Each row was made from one small tree. Brackets hold a mark, then the marks that hang from it, in alphabetical order. Every link used is in the known rows. Write each row's tree.
Known rows
{kelu {davu {peban fesas}} vuduv}: [ 10   7 -21  -4   2  -3 -32  14 -16 -10 -21  10   6   2  -1  19 -25   4
  11]
{fesas {peban davu nitov vuduv}}: [  4  14 -15  13  -2  -2  -3   0 -16   3 -17   3  21   5 -25   0  -4   7
   1]
{bukuzi {davu {peban fesas}} nitov}: [  6   3 -15  24   3   3   1  15  -6 -11 -45   3  -1   7 -21  13 -25   9
   7]
{fesas peban}: [ 2  4 -2  9 -5 -8 -9 12 -5 18  0  0  9 -7  7  3  0 -3  8]
{vuduv {kelu {davu bukuzi}} {peban fesas nitov}}: [-10 -10 -21  19  -2 -13 -17   3  -5 -22 -18   8  -3 -10  -5  -2   1  15
  -6]
{davu {bukuzi nitov} peban}: [-10   0  -4   4  -7   5   6  -2  13 -14 -35   1   2 -13 -10  10 -18   8
  -4]
{fesas {peban {davu bukuzi} nitov {vuduv kelu}}}: [ -1  -2 -14  12  -6  -6   1  -8  -2  -7   0   5  16 -10 -21  -4   5  17
  -7]
{peban {davu bukuzi} fesas nitov {vuduv kelu}}: [ 11   3 -24  18  -4   3   6  -8   6 -22 -11  15   7   1 -27 -11  -1  24
  -9]
{vuduv {kelu davu} {peban fesas nitov}}: [ -4  -7 -24  21  -4 -10 -19   6 -13 -15 -21   5  -4   2  -1   3   0   8
  -2]
{vuduv {kelu {davu bukuzi {peban fesas nitov}}}}: [  3 -15 -22   8  -1  -1 -20  -2  -1 -31 -21   3  -6   1  -5  -3 -19  13
  -2]
{davu bukuzi}: [ -5   5  -2   7  -3   0   5   3  10   0  -3   7   8 -11  -6  -3  -1  10
  -3]
{davu bukuzi {peban fesas nitov vuduv}}: [ 13   9 -27  10 -10   3  -3  -7  -5 -22 -41   7   4  14 -15 -12 -13  17
   6]
{davu {peban fesas nitov vuduv}}: [ 18  12 -31  10 -10   5  -6  -3 -13 -15 -43   3   4  25 -11  -4 -13  12
  11]
{bukuzi {davu {peban fesas {vuduv kelu}}} nitov}: [  8  -2 -16  16  -9   2   7   8  -4 -12 -33   4   3  10 -23  19 -14  19
   6]
{davu peban}: [ -2   0 -16   5  -5   0  -9   1  -2  -1 -16  -2   3   4   4  11 -13   5
   4]
{kelu vuduv}: [  5  18 -10  -5  -2   4   2   8  -8   4  -6  11  14  -5   2  10  -4   4
   5]
{kelu {davu bukuzi peban} vuduv}: [ -7   4 -10 -12   3  -3 -21   5 -10 -14 -13   7  13 -12  -6  20 -22   9
   0]
{fesas {peban nitov}}: [  5   7 -10  12  -5  -2  -3   5 -13   5 -18  -2   7   3   2 -10  -1  -4
   7]
{vuduv {kelu davu} peban}: [-22 -11  -8  11  -5 -16 -18   7  -6   3   5   1   4 -12   2  24   5   8
  -6]
{kelu {vuduv {peban nitov}}}: [ -7  19 -25   5  -3  -6   0   2 -22  -8 -34   8  13  -1   1   6   4   6
   3]

Which tree is each row?
[ 13  12 -25  24   8   7  -3   3  -3 -14 -27  11   5  10 -21 -12 -12   8
  -4]
{peban davu fesas nitov}
[ -6 -13 -17   0  -4   3 -15  -5 -11 -18 -18  -6   1   9  -1  12 -16   5
  -3]
{vuduv {kelu {davu {peban nitov}}}}
[-12   4 -16  31   4 -10  -3   8  14 -14 -38  15   4 -23 -27   5  -7  18
 -10]
{vuduv {peban {davu {bukuzi nitov}} fesas}}
[  0   4  -7   3  -7   3 -10   8   5 -17 -38   7   8  -3 -27  16 -25  14
   3]
{kelu {davu {bukuzi nitov} {peban fesas vuduv}}}
[ 15  -5 -25   6 -17  -2 -10  -1   0  -5 -12   4  -1  11   3  11  -5  16
   8]
{davu {peban fesas {vuduv kelu}}}
[  8 -13 -26   8  -3   1 -23   1 -10 -24 -23  -1  -5  13   0   4 -20   7
   2]
{vuduv {kelu {davu {peban fesas nitov}}}}
[ -5   0 -17   7  -3   4  -1  -9  -3 -20 -32  -1   4   3  -6  -8 -14   9
  -1]
{davu bukuzi {peban nitov}}
[ -1   4 -20  18   7   3   2   3 -24 -15 -37  -6   7  20 -18   2 -17   8
   4]
{bukuzi {davu {peban nitov}}}
[ -8   4  -5  17   3   5   8  10  -8  -6 -39  -3   6   3 -22  20 -21   7
   2]
{bukuzi {davu peban} nitov}
[ -1  -4 -34  32   2 -10 -10  -3  -5 -17 -23   9  -1  -2 -10  -2   3  16
  -8]
{vuduv kelu {peban davu fesas nitov}}
[  2   7 -13  -4   1   3 -16  12   0 -25 -41  13   5 -14 -14  19 -31   9
   3]
{kelu {davu {bukuzi nitov} {peban fesas}} vuduv}
[  4   5 -15   2 -15   7  15  -7  -6  -5  -8   2  10  13  -8  -1   7  13
   0]
{peban nitov {vuduv kelu}}
[  7   5 -19  -4   3  -5 -28  11  -9 -19 -20  13   7  -8  -5  12 -26  11
   7]
{kelu {davu bukuzi {peban fesas}} vuduv}
[  3  13 -20  13  -1   4   8  -1 -27 -11 -36  -5  17  25 -29   6 -12  15
   8]
{bukuzi {davu {peban nitov vuduv}}}
[  5  -2  -5   3 -18 -10  -3   5  -5  17  14   1  12  -4   5  11  11   8
   7]
{fesas {peban {vuduv kelu}}}
[ -5 -16  -9   7  -6  -1 -14   5  14 -23 -24   5  -8 -14 -10  15 -23  11
  -5]
{vuduv {kelu {davu {bukuzi nitov} {peban fesas}}}}
[ -6  12  -2 -10   4   0 -11  11  -5  -6   1  13  18 -16 -10  13 -10   8
  -2]
{kelu {davu bukuzi} vuduv}
[ -1   9 -33  32   8  -9 -12   2 -10 -14 -37   9   5   2 -18  -5  -3  12
  -4]
{vuduv {peban davu fesas nitov}}
[  5  14  -9  15  -2   7  10   4  16 -12 -27  18  13 -10 -40   3 -11  21
  -7]
{peban {davu {bukuzi nitov}} fesas vuduv}
